Known rows, with every way that one mark hangs from another:
fudi{somora}: 3.857; -0.087; 0.147; 2.378; 1.229; 3.569; 3.785; -1.040; 3.202; 1.224; -2.000; -2.667; 1.548; 1.085; 0.135; 3.702; -0.190; -1.045; -1.143; -3.865; -0.383
fogu{nefike ripab{sizeser{fudi{somora}}}}: -2.851; 0.351; 2.569; 1.539; 1.318; -0.392; 1.339; -3.933; 4.210; 0.447; 2.305; 0.833; -0.420; -1.647; -1.020; -0.479; 1.599; -0.015; 1.003; -1.993; 0.655
somora{ripab{sizeser{fudi{fogu{nefike}}}}}: -1.503; 0.917; 2.668; 0.435; -2.131; -1.620; 0.430; -2.203; -0.492; -2.332; 0.614; 0.897; 2.225; -1.990; -2.710; -2.768; -0.245; 3.585; -0.350; -5.280; -0.184
somora{ripab{sizeser{fudi}}}: 0.955; -0.831; 1.657; 2.836; 0.263; 1.622; 0.721; -3.737; 2.267; -2.044; -1.202; 1.276; 3.294; -0.450; -0.673; 0.741; -0.988; 4.074; 0.337; -3.245; 0.855
somora{ripab{fogu{nefike} sizeser}}: -0.219; 2.497; 3.293; -2.360; 1.445; 2.082; 3.341; -1.505; 2.445; -1.496; 1.727; -2.068; 1.976; -1.522; -3.350; -0.078; -1.342; 1.800; -3.232; -2.949; 1.750
fudi{somora{ripab{fogu}}}: 1.481; 0.847; 2.543; 0.255; -1.004; 4.471; 5.347; 0.701; 3.782; -0.932; -0.364; -0.906; 3.158; 1.258; 0.632; 0.426; -0.884; -0.904; -1.111; -4.205; 3.668
fudi{sizeser somora}: 3.463; 0.674; -0.109; 3.572; 0.969; 2.001; 2.550; -0.586; 1.682; 0.687; -2.710; -0.144; 0.970; 2.982; -0.546; 1.105; 0.276; -1.439; 2.146; -3.058; -1.296
fudi{fogu sizeser{ripab} somora}: 0.212; 0.853; -0.966; 3.086; -1.891; -1.757; 2.432; 0.471; -0.048; -0.378; -2.023; 2.124; 2.763; 1.001; -2.111; -2.220; -0.056; -2.822; 4.683; -2.517; -1.023
somora{ripab}: 4.613; 1.195; 2.512; 1.168; -0.389; 3.371; 3.823; -0.605; 2.785; -0.573; -3.863; -1.777; 2.516; 0.921; -1.697; 3.007; -0.613; 3.567; -2.580; -4.185; 0.396
somora{ripab{sizeser}}: 3.376; 1.887; 2.052; 1.010; 1.563; 2.630; 2.269; -2.217; 2.278; -1.392; -2.468; -0.857; 2.431; 0.373; -1.779; 1.277; -1.367; 4.178; -1.384; -2.845; -0.655
sizeser{fudi{fogu} ripab{somora}}: -1.641; -3.791; -1.706; 3.011; -2.868; 0.936; 1.785; -1.429; 1.420; -1.416; 0.136; 0.569; 7.118; -4.435; -1.593; -2.673; -1.565; -0.887; 1.585; -1.924; -0.418
ripab{sizeser{fudi{somora}}}: 0.453; -2.016; -0.382; 3.871; 1.772; 2.071; 0.552; -3.935; 2.483; -0.158; 0.884; 0.601; 2.009; -0.765; 0.825; 1.352; -0.511; -0.936; 1.970; -2.522; 0.212
fogu{nefike ripab{sizeser somora}}: -1.624; 1.852; 3.435; -1.073; 2.350; 2.847; 2.139; -3.392; 3.530; 0.390; 1.764; -2.382; 2.484; -3.293; -3.159; -1.533; 0.068; 1.208; -2.258; -0.212; -1.666
fogu{nefike ripab{sizeser{fudi}}}: -1.836; 0.234; 2.782; 0.220; 1.642; -0.098; 0.321; -4.181; 4.182; -0.433; 1.857; 0.154; -0.160; -2.531; -2.987; 1.341; 0.981; 2.494; -1.053; -1.424; -0.838
fogu{nefike ripab{somora}}: -0.218; 1.122; 3.257; -0.656; 0.468; 3.479; 3.446; -1.563; 4.428; 1.135; 0.113; -3.713; 2.247; -2.271; -3.091; 0.068; 0.761; 0.751; -3.799; -1.825; -0.797
fogu{nefike}: 3.856; 1.030; 1.488; 0.023; 1.669; 1.824; 3.373; -1.586; 2.270; 1.315; -0.777; -4.908; 0.510; -0.912; -3.703; 4.573; -0.439; 1.545; -4.919; -4.062; -2.131
tekage{gisil somora{ripab{fogu sizeser}}}: 4.790; 2.639; 4.124; -0.629; 4.905; 1.690; 2.775; -3.634; 3.576; -0.993; 0.098; 1.039; 0.087; -0.855; -1.508; -2.623; -2.932; 3.977; -0.640; -1.709; -2.570
sizeser{fudi{fogu{nefike}} ripab}: -1.307; -1.410; -0.490; 1.634; -2.093; -2.754; 1.778; -1.595; 0.256; -0.024; 0.734; -0.479; 2.932; -3.383; -4.185; 0.369; -0.015; 0.564; -0.620; -3.656; -0.980
tekage{somora{ripab{fogu{nefike}}}}: 2.667; 2.474; 5.259; -1.824; 1.015; 3.200; 3.190; -0.659; 3.057; -0.065; 0.697; -2.485; -0.182; -1.268; -1.622; -1.835; -0.461; 2.635; -4.909; -4.422; -0.716
somora{ripab{fogu{nefike} sizeser{fudi}}}: -2.254; -0.189; 2.779; -0.755; 0.154; 1.079; 1.948; -3.022; 2.286; -2.082; 2.805; -0.215; 3.091; -2.118; -2.269; -1.308; -1.113; 2.050; -1.197; -3.452; 3.016
fogu{ripab}: 3.210; 1.621; 3.159; 0.213; 0.825; 3.557; 3.806; -1.154; 5.786; -0.033; -2.457; -1.603; 0.446; -0.119; -1.935; 4.867; 0.495; 2.098; -2.886; -1.743; -1.193

Rows:
-0.012; -0.500; 1.830; 2.587; -4.073; 0.902; 2.948; 0.022; 0.847; -2.065; -1.671; 1.844; 3.082; 0.816; 1.312; -2.170; 0.139; 0.631; 1.483; -6.675; 1.997 : sizeser{fudi{fogu somora{ripab}}}
-3.013; -2.315; 0.731; -0.432; 1.522; 3.805; 1.625; -3.783; 2.540; -1.553; 5.287; -2.327; 5.562; -5.268; -1.440; -2.721; -1.793; -1.669; -0.920; -1.402; 1.202 : ripab{fogu{nefike} sizeser{fudi} somora}
-1.831; -1.621; 2.257; 0.748; -3.322; 3.491; 2.569; -1.155; 3.560; -2.326; 0.091; 0.853; 5.081; -3.488; 0.118; -2.314; 0.369; 0.117; -0.082; -2.335; -0.377 : sizeser{fudi{fogu{ripab{somora}}}}
0.499; -1.257; 0.135; 1.307; -0.160; 1.186; 0.502; -2.774; 0.892; -2.356; 0.820; 0.822; 3.306; -2.785; -0.818; 0.885; -0.697; 1.284; 0.469; -2.940; -1.690 : ripab{sizeser{fudi{fogu}}}
1.196; 1.662; 2.760; -1.483; 1.347; 4.355; 3.400; -1.549; 3.275; -2.349; 0.595; -0.630; 3.888; -0.768; -1.486; 0.788; -1.892; 1.774; -1.815; -2.323; 1.947 : somora{ripab{fogu sizeser}}
-3.222; -1.123; 2.233; 0.404; 1.190; 1.705; 0.637; -4.532; 3.822; -0.651; 2.502; -0.434; 2.700; -4.085; -1.916; -2.416; 0.518; 1.531; -0.278; -0.598; -0.569 : fogu{nefike ripab{sizeser{fudi} somora}}
6.192; 2.027; 4.023; -0.334; 2.770; 2.794; 4.434; -2.011; 3.787; -0.338; -1.295; 0.002; 0.198; 0.056; -1.213; -1.393; -2.594; 3.839; -1.642; -3.296; -1.780 : tekage{gisil somora{ripab{fogu}}}
-2.623; -1.450; -0.520; 2.886; -2.623; -3.216; 2.163; -1.223; 0.382; 0.653; 1.285; 0.457; 2.297; -2.196; -2.555; -1.352; 0.512; -2.189; 1.870; -4.493; 0.480 : sizeser{fudi{fogu{nefike} somora} ripab}
-1.418; 0.313; 2.328; 1.786; -3.811; -1.640; 2.929; -0.087; -0.283; -0.880; -0.468; 0.613; 1.760; 0.040; -0.408; -2.961; 0.896; 0.588; -0.149; -7.373; 1.738 : sizeser{fudi{fogu{nefike} somora{ripab}}}
0.095; -2.440; 0.072; 0.287; 1.943; 4.042; 1.419; -3.592; 3.750; -2.562; 3.225; -0.241; 3.993; -3.169; -0.451; 2.666; -1.804; -0.351; -0.309; -1.173; 1.129 : ripab{fogu sizeser{fudi}}
-2.366; -1.406; 0.216; 0.534; -0.476; 0.384; 0.595; -3.187; -0.221; -1.342; 2.878; -1.277; 4.676; -4.866; -2.021; -4.029; -1.121; -0.140; -0.080; -3.141; -1.908 : ripab{sizeser{fudi{fogu{nefike}}} somora}
-1.786; 3.895; 3.275; -0.588; -1.602; -2.198; 2.881; 1.140; 1.518; 0.219; -1.059; 1.360; -0.855; 1.367; -2.323; -2.891; 2.416; -1.343; 1.426; -3.830; -1.077 : fudi{fogu{nefike ripab} sizeser somora}
0.010; 3.094; 3.087; -1.779; 0.369; 1.734; 2.321; -1.477; 3.532; -1.927; -0.316; 0.507; 1.217; -1.857; -1.996; 1.052; 0.353; 1.695; -0.940; -1.237; -2.135 : fudi{fogu{ripab{sizeser}}}
-1.292; 0.294; 1.205; -2.235; 2.763; 4.490; 3.295; -2.539; 2.358; -0.464; 4.370; -4.186; 4.986; -4.311; -2.594; -1.290; -2.398; -1.339; -2.829; -0.931; -0.033 : ripab{fogu{nefike} sizeser somora}
0.008; 0.885; 2.456; -0.987; -1.978; 4.163; 3.843; 0.169; 3.915; -1.251; -0.852; -0.969; 4.279; -2.542; -1.168; -1.236; -0.067; -0.021; -1.765; -2.079; -1.522 : fudi{fogu{ripab{somora}}}
0.141; 1.917; -0.403; 0.705; -1.460; -3.771; 1.569; 0.168; -0.857; 0.083; -1.564; -0.124; 1.750; -0.411; -5.633; -1.592; -0.009; 0.027; 1.220; -2.715; -2.338 : fudi{fogu{nefike} sizeser{ripab}}
-1.679; -1.053; -0.077; -0.884; 0.501; 3.013; 4.282; -1.069; 2.987; 0.729; 2.765; -3.689; 5.675; -4.508; -4.210; -0.993; -1.925; -2.419; -2.220; -0.522; 0.951 : sizeser{ripab{fogu{nefike} somora}}
0.157; -3.156; -1.590; 5.539; -0.642; 0.261; 2.016; -2.259; 3.171; 0.773; -0.744; 0.925; 3.193; -0.628; -0.809; 1.706; -0.070; -1.778; 2.572; -2.488; 1.467 : sizeser{fudi{somora} ripab}
-2.667; -1.234; 0.309; 0.549; 1.659; 1.509; 2.030; -3.209; 2.780; -0.157; 5.494; -0.984; 2.070; -2.108; -0.458; -0.555; -0.551; -2.845; 0.336; -3.196; 2.220 : ripab{fogu{nefike} sizeser{fudi{somora}}}
5.344; 0.103; 2.976; 3.383; 3.951; -0.669; 0.083; -5.954; 2.370; -0.687; -1.676; 3.164; -0.573; -0.737; -0.727; -3.142; -2.118; 6.322; 1.316; -2.913; -3.470 : tekage{gisil somora{ripab{sizeser{fudi}}}}
1.881; 2.288; 2.661; 0.911; -3.337; 1.698; 4.480; 1.569; 0.982; -1.068; -2.879; 0.057; 2.806; 1.450; -0.041; -1.304; -0.009; 0.429; -0.408; -6.036; 0.865 : fudi{fogu somora{ripab}}
-3.259; -4.050; -0.797; 1.363; -0.736; 1.843; 2.698; -2.552; 2.835; 0.038; 3.644; -1.772; 6.307; -5.250; -2.929; -2.006; -1.505; -2.333; -0.457; -1.115; 2.011 : sizeser{fudi ripab{fogu{nefike} somora}}
-1.950; -1.821; 1.968; 1.759; 0.714; 3.721; 0.789; -4.421; 4.536; -1.693; 1.240; 1.164; 4.327; -3.597; -0.304; -1.367; -0.070; 1.147; 1.219; 0.389; -0.207 : fogu{ripab{sizeser{fudi} somora}}
-1.198; -2.467; -1.552; 3.986; -2.713; -0.957; 2.104; -1.043; 1.101; -0.429; -0.122; 2.094; 4.031; -1.749; -0.596; -0.478; -0.281; -2.142; 3.123; -3.530; 1.106 : sizeser{fudi{fogu somora} ripab}
0.149; 2.914; 2.257; 0.668; -0.933; 0.816; 2.892; -0.228; 0.203; -1.998; -0.916; 1.232; 2.609; 0.450; -0.020; -2.651; -0.643; 0.641; 1.258; -4.542; 0.470 : fudi{fogu somora{ripab{sizeser}}}
0.771; -1.437; -0.084; 2.794; -2.093; 1.513; 2.538; -0.590; 1.527; -0.689; -0.223; 0.223; 2.873; -0.460; 1.178; 0.303; 0.008; -1.910; 0.872; -4.951; 0.544 : sizeser{fudi{fogu somora}}
-0.121; -0.473; -1.196; 2.359; -0.067; 0.701; 3.736; -0.095; 2.803; -0.034; -0.020; 1.367; 3.261; 0.612; -1.365; -0.700; -0.546; -4.221; 3.974; -0.591; 1.936 : fudi{sizeser{ripab{fogu}} somora}
1.913; 2.485; 1.101; -0.330; -0.684; -1.250; 2.324; 0.567; -0.673; -0.269; -1.853; -1.651; 0.500; 0.577; -4.131; -0.339; 0.622; 0.770; -0.875; -4.673; -3.479 : fudi{fogu{nefike} sizeser}
1.142; 1.959; 3.726; -1.941; -0.387; 2.848; 4.886; -0.008; 2.854; -0.725; 0.587; -3.171; 2.470; -0.356; -3.046; 1.407; -0.884; 1.656; -4.669; -4.706; 2.165 : somora{ripab{fogu{nefike}}}
4.144; 1.390; 4.681; -0.919; 0.727; 5.431; 3.505; -0.526; 3.996; -1.241; -0.550; -1.374; 1.169; -0.786; 0.266; -0.610; -1.014; 2.584; -3.439; -3.618; -0.470 : tekage{somora{ripab{fogu}}}
0.247; -0.500; 1.441; -1.579; 0.808; 5.287; 4.497; -0.679; 3.289; 0.121; 2.737; -5.398; 4.807; -3.169; -2.222; 0.170; -1.685; -1.973; -4.019; -2.629; 0.385 : ripab{fogu{nefike} somora}
-0.514; 2.660; 2.754; -0.001; -1.298; 0.521; 4.236; 1.023; 1.150; -0.792; 0.064; -0.239; 1.435; 2.854; -1.568; -3.323; 0.450; -1.334; 0.795; -4.811; 3.039 : fudi{sizeser somora{ripab{fogu{nefike}}}}
0.394; -3.026; -0.604; 2.980; 1.635; 4.032; 0.452; -4.481; 2.744; -1.300; 1.018; -0.592; 5.731; -3.357; -0.267; -0.776; -1.764; 0.415; 0.706; -1.191; -1.194 : ripab{sizeser{fudi} somora}
0.267; 2.903; 3.621; -1.375; 3.017; 1.117; 2.173; -2.960; 3.923; 0.528; 0.867; -1.670; -0.654; -1.719; -3.989; 2.192; 0.641; 2.556; -2.828; -1.271; -1.660 : fogu{nefike ripab{sizeser}}
8.346; 2.189; 3.872; 1.888; 3.404; 1.102; 3.120; -2.831; 2.858; 1.066; -3.968; -0.057; -1.294; 1.169; -1.436; -0.628; -1.526; 6.019; -1.782; -4.152; -4.537 : tekage{gisil somora{ripab}}
-0.930; -0.671; 0.420; 1.702; -2.141; -0.730; 2.263; -0.775; 0.382; 0.087; 1.060; -0.936; 1.249; -0.823; -0.889; -0.703; 0.549; -1.375; -0.327; -6.310; 0.206 : sizeser{fudi{fogu{nefike} somora}}
